Each row was made from one small tree. The marks that hang from a mark follow it in brackets, in the order of their numbers. Every link used is in the known rows. Write each row's tree.
In the rows, zero is written as 128.
Known rows:
j_861{j_14{j_19{j_384}} j_323}: [ 98 156 166 121 111 151 107  91 133 157  79 156 121  81 132 125 131 172
 150 151]
j_19{j_244{j_861{j_323}}}: [ 99 118 164 117 114 141 114 106 126 129 110 134 103 108 108 165 151 146
 128 146]
j_384{j_65}: [106  93 111 109 135 122 145 118 121 126 129 122 131 124 110 115 123 129
 139 135]
j_384{j_19{j_244} j_65{j_14}}: [ 64  52  60 101 130 124 138 113  86 127 127 159 166  93 122 137 139 205
  44 128]
j_14{j_19{j_244 j_323 j_384} j_861}: [ 97 152 150 122 138 110  97 126 106 141  83 108  88  94 138 133 150 181
  94 170]
j_14{j_19{j_244 j_323 j_384{j_65}}}: [ 90 117 130  95 147 108 112 111  80 133  85 151 131  83 118 107 138 179
  96 180]
j_19{j_14{j_861} j_323}: [101 111 113 120 146 107 128 135 145 144 115  67 103  99 110 177 150 123
 104 130]
j_244{j_861{j_14 j_323}}: [102 115 169 127 100 157 118  88 156 150 108 121 118 105 110 167 152 129
 165 139]
j_19{j_323 j_384{j_65{j_14}}}: [102 111  91  89 147 108 124 117 123 147 126 105 199  86 100 119 128 155
  84 166]
j_861{j_14{j_19{j_244 j_384{j_65}}} j_323}: [ 68 114 146  94 117 147 119  81 106 140  66 176 114  67 117 120 129 215
 125 169]
j_14{j_19{j_244 j_384{j_65}} j_861{j_323}}: [ 62 127 140 103 127 125 121 106 118 137  79 127  76  91 115 114 133 198
 130 164]
j_19{j_244 j_323 j_384}: [128 139 146 110 139 114 108 125 106 129 117 117 156  86 121 127 139 181
  76 177]
j_65{j_14{j_19{j_384}}}: [104 159  96 117 133 127 104 127 109 144 101 159 152  99 146 107 124 165
  99 143]
j_65{j_244 j_384{j_19}}: [ 82 128 135 140 118 110  98 130  67 142 135 209 186 120 133  97 129 203
 120 121]
j_384{j_19{j_14{j_861}} j_65{j_244 j_323}}: [ 42 109  93 118 141  99 135 120  72 148 138 123 143 103  97 154 139 200
  82 112]
j_384{j_19}: [111  97 120 139 124 132 127 127 107 142 133 127 146 121 138 128 141 147
 105 118]
j_244{j_861{j_14}}: [110 110 142 132 112 145 119 101 146 138 120 121 120 116 128 151 151 131
 154 138]
j_65{j_14{j_19 j_861{j_323}} j_244}: [ 45 162 130 129 117 126 101 115 112 150  88 172 106 107 130 149 139 175
 114 112]
j_861{j_14{j_19{j_244 j_384}} j_323}: [ 85 147 162 112 110 150 103  90 111 142  65 176 112  69 134 135 134 215
 117 165]
j_384{j_19{j_14} j_65}: [ 75  48  64 108 142 120 145 122 102 140 133 120 143  96 109 137 138 154
 103 115]
j_14{j_861}: [115 131 127 138 127 123 131 134 148 132 124  86  91 132 133 141 137 140
 137 125]
j_861{j_323}: [117 132 159 121 118 137 129 115 141 143 116 130 125 117 112 145 130 128
 138 128]

Which tree is each row?
[ 74 133  94  90 150 101 137 123 107 128 122  88 115  83  95 154 123 213
  75 164] : j_19{j_14{j_861} j_244 j_384{j_65{j_323}}}
[ 87 124 173 131 103 158 107  85 135 156  80 157  90 104 126 161 158 128
 174 135] : j_244{j_861{j_14{j_19} j_323}}
[ 54 113 119 132 134  93  97 138  84 159 122 150 162  91 114 147 151 202
  96 125] : j_65{j_244 j_384{j_19{j_14{j_861} j_323}}}
[100 119 159 124 131 123  96 114  88 131  87 147  94 107 130 156 169 128
 113 154] : j_14{j_19{j_244{j_861} j_323}}
[ 58 114 179 139  91 142  88  90  98 165 114 203 175  95 115 135 152 205
 155 131] : j_65{j_244{j_861{j_14 j_323}} j_384{j_19}}
[ 61 193 139 126 117 101  79 119  58 147 107 242 173 122 121 137 136 181
 118 132] : j_65{j_14{j_19} j_244{j_861} j_323 j_384}
[ 78 171  98  95 138 103 119 112  79 139 138 163 218  95  94 110 108 205
  73 153] : j_19{j_384{j_65{j_14 j_244 j_323}}}
[ 98 103 141 125 110 145 115  99 126 121 110 135 109 100 127 160 153 173
 121 148] : j_19{j_244{j_861{j_14}}}
[ 93 140 114 125 120 108 108 131  86 155 138 188 211 111 123 152 128 195
  62 117] : j_65{j_14 j_323 j_384{j_19}}
[ 92 104 170 118 101 154 115  87 139 133  97 139 105  91 112 175 156 175
 130 150] : j_19{j_244{j_861{j_14 j_323}}}
[ 66 190 139 117 138  99 110 115  72 145 107 141 125 115 115  99 122 195
 127 152] : j_14{j_19{j_384{j_65{j_244 j_323}}} j_861}
[ 79 172 122 109 122 104  97 128  65 130  92 238 153 103 131 157 123 216
  59 134] : j_65{j_14{j_19{j_244}} j_323 j_384}
[ 95 169 161 129 121 137 109 119 138 157  86 110  81 108 135 121 135 157
 154 146] : j_14{j_19{j_384} j_861{j_323}}
[ 69 109 150 111 119 129 120  94 109 139 125 146 141 117  87 122 139 134
 168 138] : j_384{j_65{j_244{j_861{j_323}}}}
[ 79  71  83 119 135 125 127 127  91 127 124 148 130  89 124 162 146 192
  56 119] : j_384{j_19{j_14 j_244}}
[ 86  66 151 131 116 137 107  96 102 145 109 123 143  83 123 177 179 179
  79 150] : j_384{j_19{j_244{j_861{j_14}} j_323}}
[ 68 146  95  99 137 104 129 113  78 133 137 171 196 112  95 139 117 183
  73 127] : j_384{j_65{j_14 j_244 j_323}}
[118 131 152 114 134 119  96 117 113 133 116 102 142  92 114 137 156 157
 103 185] : j_19{j_244{j_861} j_323 j_384}
[ 84 123 126 100 126 136 107 110 128 138 110 118 118  70 102 159 146 172
 114 165] : j_19{j_14 j_244{j_861{j_323}} j_384}
[ 54  63  88 107 150 102 126 116  69 150 131 143 177  81  92 133 150 168
  82 126] : j_384{j_19{j_14 j_323} j_65{j_244}}
[ 68  98 103 102 126 129 145 109 159 147 115  98 122 105  99 156 131 153
 116 126] : j_384{j_65{j_14{j_861{j_323}}}}
[ 42  59  93 102 122 128 141 107 119 143 113 114 126  86 108 168 150 211
  60 125] : j_384{j_19{j_244} j_65{j_14{j_861{j_323}}}}
[103 110 105  94 137 120 129 117 104 116 122 136 141  95 115  96 118 195
 103 171] : j_19{j_244 j_384{j_65}}
[110 160 151 132 138 112 103 128 122 155  89  94  99 106 138 119 148 144
 131 158] : j_14{j_19{j_323 j_384} j_861}
[ 69  90  94  90 142 108 119 112  79 129  82 173 138  84 114 147 145 168
  56 148] : j_384{j_65{j_14{j_19{j_244 j_323}}}}
